Each row was made from one walk, in order. Every step used is in the known rows, and no mark comes twice. Write each row's walk.
In the rows, zero is written as 128.
Known rows:
Z R: [117 131  96 126 137 113 119 151 134 119 135  94 132 153  93 117 139 129
 131 127 102  94  86  48 145 175 144 112 114 103 161 129 115 160 117 143
 113 105 142 123 121 122  67 131]
Q F W U H T: [ 89  98 132 107 178 206 119 136 180 112 127 121 171 113  66 123  75 164
 149 125  95 164 124 136 131 101 131 146  50 174 124 201 119 202  76 138
  80  98 145 169 134 141 118 149]
R Z G L: [129 145 108 152 231  90 123 141 100 120 104 114 128 163 155 188 125 121
 145 124 105  88  64  54 120 105 152 151 132 109 152 117 120  97 129 179
 139 151 124 160 132 123 118 184]
Q U H T: [143 102 119 113 252 182 131 108 136 138 105 188 134 108 120 139 130 165
 159 135  66 144  98 112 116 107 124 124  72 162 148 195  99 157  59 141
 128 165 121 100 131  98 100 170]
W U H T Q: [120 101 112 119 246 215 121  96 146 128 147 162 169 121  92 117 164 187
 161  91 120 169 109 118 117  81 155  98  78 187 104 182 104 153  84 133
 104 160 121 124 158 102  93 103]
U Y Z G L R: [109 131 151 136 148  77 151 173 155 136 129  91 144 181 133  85 124 109
  81 100 127 100  74  59 195 102 169 162 159  78  90 123 158 116  78 166
  91 101 136 130 142 144 130 151]
R Z G L V: [135 146 117 151 248  92 122 148  96 103 100 125 121 173 153 183 114 113
 141 133 110  84  73  60 123 108 150 153 140 122 148 111 127  94 140 177
 141 145 140 165 136 116 119 179]
F H: [158 138 165 125 125 112 148 189 135 150 110 103 148 142 139  94 158 143
 168 131 152 168 121 109 147 139 150 140 153 113 194 150 124 131 120 108
 156 131 123 140 144 166  87 167]
G L: [113 153 131 132 159 112 139 170 155 137  96 116 153 138 132 171  81  84
 129 147 175  92  93 116 119 112 110 101 104  79  65 125 116 114 117 141
 146 114  92 146 113 134 134 155]
U H T: [147 120  89 135 224 189 109 111 138 119 124 161 170 128 106 163 108 158
 158 104  87 154 104 122 108 127 143 136  93 205 123 171 112 169  37 139
 131 135 104 148 152 128 122 129]
H T Q F W: [109  87  95 120 181 199 127 124 149 113 100  86 178  91 104 132  82 151
 138  87 112 123  83 121 111 124 147 133  76 185  81 173 130 153  80 127
  94 113 130 176 164 163 146 134]
W U Y: [ 93 103 171 115 157 154 131 132 141 155 163 119 137 117  88  53 158 171
 103 104 134 131 129 117 160  89 146 122 128 105 117 147 113 123 126 131
  83 139 142 117 134 107 103 127]
W U H T Q F: [111  93 116 109 241 218 122  99 153 123 140 151 175 120  77 117 147 192
 160  90 107 181 108 118 120  82 147 102  61 187 106 187 105 171  79 136
  92 147 119 125 167 111  95 113]
F H T Q U Y: [148 105 154 117 175 150 156 184 136 163  93  83 170 112 132  75 149 162
 156 100 132 149  79  91 148 135 164 141 137 131 161 173 116 127  83 110
 136 145 122 152 166 180  94 185]
F H T W: [159 114 176 143 179 150 153 192 139 133 111  98 166 123 137  99 134 174
 188 118 136 163 104 106 126 136 143 142 154 152 155 185 108 127  93  85
 153 137 122 171 157 165  73 194]
R Z: [120 134 118 147 170 107 113 107  91 115 110 131 116 127 144 147 149 154
 121 134  92 102 109  65 132 114 144 131 122 123 182 116 114 102 129 142
 125 149 145 153 138 113  90 136]
G Z Y: [106 138 116 145 155  99 118 139 124 101 130  95 118 169 124 137 144 104
  55 100 173 133  87 139 159 133 155 149 140 117  72 118  94  60 136 107
  90 120 107 157 158 117 119 133]
T H: [132 167 138 149 173 112  96 138 156 131 120 161 136 133 110 136 122 120
 147 106 162 164 123 115 157 143 126 114 121 112 149 135 151 139  99 107
 135 168 107 136 143 161 156 100]
H T: [132 105 122 135 205 172 113 115 120 116 128 116 158 105 131 126 106 155
 141  93 127 113  99 130  99 133 132 144 106 172 101 161 124 135  87 121
 112 112 119 149 152 125 125 161]
G Z: [130 154 125 130 147 108 127 128 128 102 141 110 110 131 128 136 139  99
  77  90 175 152  96 107 124  94 145 124 134 143  75 129 101  86 145 123
 102 125 103 157 157 128 123 110]
S Y Z: [169 131 177 113 114  79 176 151 143 128 139 173 103 139 165  89 134 126
 116  96  73 131 109  64 135 116 149 100 131 133 105 151 135 160 125 130
 125 112 151 117 130 108 109 101]
Y Z G: [131 125 142 142 199  85 147 118 134  92 133 123 124 194 166 139 170 105
 147  96 108 148  77  73 146  87 161 155 124 128 114 147 168 132 121 150
 107 124 131 116 144 123 111 148]
W U: [107 111 152 117 183 166 128 111 134 131 159 146 133 124 109  90 171 168
 142 114 148 149 134 129 128  84 135 105 103 126 118 156 114 128 145 123
  99 145 140 106 133  90  89 119]
S Y: [178 134 156 107  97 103 168 168 135 154 141 168 105 115 146  94 103 132
 121 106  78 114 125  99 120 147 137 103 146 138 120 139 114 161 130 133
 143 124 148 124 120 115 139 112]
F W U H: [105 128 121 137 190 207 118 137 174 126 153 160 144 119 102 137 132 136
 158 138 141 137 139 150 136  74 156 131  98 166 125 206 121 152  95 131
 112 156 167 168  90 108 109 101]
L R Z: [142 147  92 144 174 116 126 138 110  95 125 147 132 170 160 108 153 169
 107 135 157 102 128  54 161 117 162 123 130 127 170 119 140 107  99 147
 117 119 180 117 151  91  82 109]
R Z Y S: [ 95 118 123 169 164  83  93 105  88 135  82 110 118 172 116 144 144 162
 100 140  80  76 108 108 172 155 156 159 116 103 180  85 103  87 134 113
 122 156 160 163 140 101  73 173]
Q U H: [142 114 123 111 214 161 140 113 142 145 108 194 119 119 120 137 141 150
 152 151  70 151 115 110 133 106 123 117  83 140 159 179 101 152  79 145
 135 172 126  90 119 101 103 156]
U H: [145 137  93 131 170 159 118 118 146 127 122 173 150 145 102 162 124 137
 151 127  86 164 127 121 129 123 144 125 106 175 139 148 116 163  66 144
 144 148 109 135 135 128 122 107]
F W U: [ 96 124 137 134 167 188 121 141 166 127 155 139 132 111 114 116 135 130
 148 138 163 119 140 154 135  78 151 132 106 143 116 195 130 134 125 124
 102 148 178 163  86 106 111 114]
Z G L: [140 144 116 138 218 103 142 176 141 133 118 101 146 182 144 180  94  79
 164 114 149 103  61 113 114 116 139 155 139 106  86 129 139 121 127 179
 149 133 100 135 119 141 168 197]
Q U: [128 108 146 108 185 140 145 120 130 145 110 163 106 107 136 110 143 142
 137 152  96 124 113 116 131 108 114 120  97 106 150 167 110 130 124 132
 124 161 139  83 112 100 106 169]
F H T Q U: [156 107 145 117 187 156 155 175 135 151  91  96 168 115 141  93 155 161
 176 104 140 159  83  98 133 131 160 130 122 141 163 181 116 128  94 106
 143 145 120 148 165 172  88 181]
L R Z Y S: [124 139  96 162 169  98 111 135 108 109 106 131 135 202 140 105 150 174
  95 141 149  81 130  87 188 146 171 141 128 113 172  97 134  96 103 129
 116 127 190 121 151  82  69 132]
W U H: [122 117 131 118 215 187 122 104 147 131 157 178 149 135  90 115 169 176
 157 114 123 175 133 122 129  81 143 101  89 160 130 171 105 153 101 137
 113 158 127 112 137  93  87 103]
L R: [147 144  99 133 144 130 136 150 134 104 139 141 139 172 150  95 137 151
 113 132 181 119 139 102 159 127 152 120 136 130 133 126 149 127  98 137
 119 104 169  97 144 103 108 103]

Write each row's walk:
[149 154 102 140 226 104 147 186 145 123 124 108 151 201 157 165  99  88
 158 118 176  97  69 101 130 117 151 151 143 108  88 130 145 118 113 183
 146 122 121 120 128 128 155 183] => Z G L R
[110 159 113 157 188  92 127 176 139 128  78 117 158 191 134 157  94 116
 106 153 189  56  94  90 164 124 140 113 103  69  92  98 122  94 103 140
 140 113 137 145 130  99  87 161] => G L R Z Y S
[111  96 121 108 114 136 157 123 144 182  80 106 128 102  94  97 133 132
 100 114  88 107  93 101 166 109 154 104 115 113 107 123 119 117 130 132
 121 190 146 123 140 152 130 120] => T Q U Y S
[115  85  97 116 179 186 129 115 136 117  99  87 179  96 103 128  92 161
 136  79 105 130  79 113 110 127 139 125  80 181  81 157 125 153  85 128
  97 113 116 159 180 164 144 139] => H T Q F
[122  99  99 105 144 154 161 117 139 147  89 130 128 101 123 125 153 130
 128 121 105 125  93 101 139 103 143  90 103 124 109 144 124 113 134 135
 124 184 136 109 139 144 130 109] => T Q U
[ 77 119 147 136 159 165 126 156 176 129 159 111 136 125  99  85 142 129
 119 126 135 104 113 102 171  82 171 139 112 114 118 194 132 141 102 132
  77 130 186 167  89 112  85 114] => F W U Y Z R
[132 109  70 126 206 211 117 119 163 118 104 142 185 118  86 168  91 149
 158 102  75 159  95 117 119 118 155 130  73 219 106 184 120 181  34 143
 120 137 115 173 157 155 137 111] => U H T Q F W
[ 73 101 163 107 113 161 120 148 184 144 117  95 152 117  46  92  69 150
 117 130  95 140 140 143 162 104 134 151  68 135 126 166 123 190 112 130
  79 106 166 168 123 150 114 159] => Q F W U Y S
[128 101 158 100 144 145 138 169 153 127  96  81 178 128  94  96  91 171
 157 113 101 183 108 109 135 146 126 152  86 142 167 168 120 188  87 119
 109  79 113 152 175 183 103 202] => Q F H T
[107 127 130 137 158  84 133 124 144  89 128 113 127 178 131 113 176 121
 125 114 100 127  77  19 164 120 155 111  96  99 133 147 148 150 107 131
  90  99 143 115 141 113  43 117] => Y Z R
[147 115  67 131 212 199 118 106 145 123 110 151 176 123 105 165 115 153
 156  92  86 156  91 112 114 123 155 119  90 208 107 165 115 163  41 143
 133 150 105 155 164 142 130 103] => U H T Q
[124 135 144 145 213  79 150 139 146  99 116 116 136 199 166 162 145  84
 146 107 133 131  59  67 144  77 151 143 113 104  84 147 164 123 116 156
 116 117 115 123 138 128 115 159] => Y Z G L
[ 97 118 110 161 176  97 104 116  88 115 100 118 122 165 142 146 154 163
  98 142  89  83 100  94 165 154 152 156 127  98 177 103 108  77 120 127
 111 142 147 152 138 104  87 162] => R Z Y
[118 105 171 149 188 186 152 138 161 116 150 169 138 122  90 128 134 185
 173 142  91 166 142 118 129  83 121  93 135 168  91 183  89 129 113  93
 132 189 133 153 130 106  72 114] => T W U H
[ 85 119 151 130 145 182 125 156 171 142 158 121 135 103 100  91 127 133
 120 131 149 110 136 145 157  82 160 146 124 127 116 188 126 128 109 129
  90 143 178 172  86 120 121 119] => F W U Y
[ 90 110 136 161 118  93  99 126 127 158  87  99 133 193  84 123 122 138
 100 139 113  87 128 191 185 187 146 163 119 100 126  85 113 106 137  89
 126 140 147 140 130 109 101 179] => Z Y S
[116  86 161 147 232 199 133 124 138 106 144 131 156  94 114 116 111 191
 165 103 113 133 110 122  98 103 121 121 117 183  70 192 101 124  99  90
 107 146 130 165 151 108  88 163] => H T W U
[124 164 110 144 194 105 138 178 140 114  95 129 156 166 156 158  97 115
 113 153 194  71  93  66 141 103 133  99 106  78  93 114 126 100  94 156
 138 106 128 139 130 107 100 140] => G L R Z
[ 90  96  98 103 114 181 149 131 174 128 102  94 163 109  83 123 109 134
 128 112 114 147 107 118 147  98 152 103  79 149  94 156 133 153 125 135
  94 141 146 159 147 174 142  91] => T Q F W U
[133 141 136 144 217  79 151 148 151  90 121 123 141 214 173 150 149  94
 142 107 151 128  62  59 152  76 159 141 118 104  83 146 171 122 104 159
 114 109 126 113 142 117 109 150] => Y Z G L R
[105  81 181 151 224 183 138 126 143 107 144 121 157 102 113  94 119 189
 144  95 101 128  98 102 123  93 132 128 123 169  63 193 110 120  83  94
  91 138 133 166 156 113  79 158] => H T W U Y Z
[ 89 111 179 121 201 127 143 142 153 143 154 113 143 153 108  73 160 143
 111  96 142 130  90  86 165  65 158 126 121  87  86 153 130 120 117 147
  77 134 131 116 136 109  96 147] => W U Y Z G L
[121 102 112  96  91 142 162 156 156 141  80  75 169 125  95 115 120 142
 137 108 110 169  97  95 153 128 152 109 104 136 128 134 132 151 122 129
 120 133 119 148 176 202 129 118] => T Q F H
[100  96 203 146 146 161 161 155 160 134 156 131 133 108  88  84 125 180
 135 135 102 136 141 113 150  89 124 107 164 128  81 165  96 105 129  92
 112 174 145 157 127 117  83 131] => T W U Y
[178 133 170 116 146  71 180 159 140 130 143 165 101 161 172 103 132 115
 135  85  66 130  90  59 131 116 161 123 145 138 110 153 142 163 123 148
 130 120 149 116 131 113 125 124] => S Y Z G
[ 98 101  89 105  92 167 150 138 169 129  93  87 159 108  88 137  97 118
 122 115 105 140 103 118 146 112 149 115  89 149  96 145 139 152 119 137
 106 135 143 167 145 185 154  93] => T Q F W
[144 114 108 149 226 197 123 122 151 112 124 167 167 124 101 167  97 169
 171 116  73 158 110 117 109 120 134 128 108 214 104 182  99 160  40 120
 140 150 105 168 153 129 111 131] => U H T W
[ 92 110 131 109 110 158 128 151 176 117 112 103 150 117  82 129  62 131
 130 143  97 145 132 139 142 120 122 153  77 141 131 170 132 185 103 135
  94  89 150 167 119 161 138 152] => Q F W
[151 106 187 139 199 162 152 186 143 135 122 105 169 120 129  86 149 186
 193 114 145 171 108 107 126 123 144 134 145 152 155 195 103 129  97  81
 144 146 125 167 162 154  61 188] => F H T W U
[105 115 104 133 206 227 120 129 176 123 144 148 158 105 101 135 130 143
 161 118 141 133 119 142 128  71 168 126  86 185 103 213 122 150  82 129
 105 162 166 177 106 119 115  99] => F W U H T Q
[128 164 112 136 172 116 144 188 158 120 104 127 163 168 147 148  89  99
 118 150 213  87 100  99 141 110 126  98 110  80  66 123 134 113  96 151
 139  97 119 125 125 116 120 135] => G L R
[108 104 180 114 141 113 138 132 138 192  94 129 104 105  89  73 119 145
  99 139  68  95 116 117 170 115 129 140 111  90 149 137 105 132 117 130
 118 167 155 105 114 112 102 187] => Q U Y S
[136 131 108 151 216  97 118 119  87 115 119 121 116 159 153 166 147 141
 148 115  83 103  82  58 126 116 162 165 142 132 184 117 125 104 132 170
 130 159 144 149 138 120 115 174] => R Z G
[ 94  99  90 102 126 192 146 127 179 130 100 111 169 113  72 134 109 137
 136 112 101 160 105 112 148  96 156 103  72 164  96 163 128 165 102 142
 101 146 139 163 150 173 139  85] => T Q F W U H
[107  99 175 109 163 112 155 132 144 154 112 143 107 116 129  72 149 141
  93 136  72 115  97  79 176  95 133 135 112  80 137 163 125 123  96 137
  95 148 145  92 122 112  97 170] => Q U Y Z
[103  81 102 115 200 211 127 118 150 116 113  92 180  90  98 120  97 163
 143  81 118 131  83 121 111 109 148 124  69 185  73 183 125 154  86 127
  84 121 134 168 166 151 132 134] => H T Q F W U
[103 140 129 153 143  84 107 128 128 123 113  86 111 177  99 135 134 104
  56  98 164 124  96 150 163 135 158 150 128 121  75 103  91  72 151  94
 101 131 119 166 159 113 104 145] => G Z Y S
[140  97 132 123 250 190 142 116 147 135 107 190 131 104 118 139 122 172
 166 142  55 144 103 109 117 105 118 118  84 167 135 206  90 152  60 128
 133 177 124 112 131 101  90 174] => Q U H T W
[131 104  84 106 166 169 157 112 147 147  88 150 138 111 114 142 149 132
 139 122  85 141  93  96 140 100 149  88  93 148 115 155 117 131 103 143
 134 191 126 112 142 142 128  95] => T Q U H
[ 99 115 169 130 102  87 142 143 145 141 128  97 131 139 118  71 138 123
  68 106  95 117 102  76 190 107 157 151 150  88 109 123 146 120  89 135
  83 109 136 138 140 145 118 126] => U Y Z
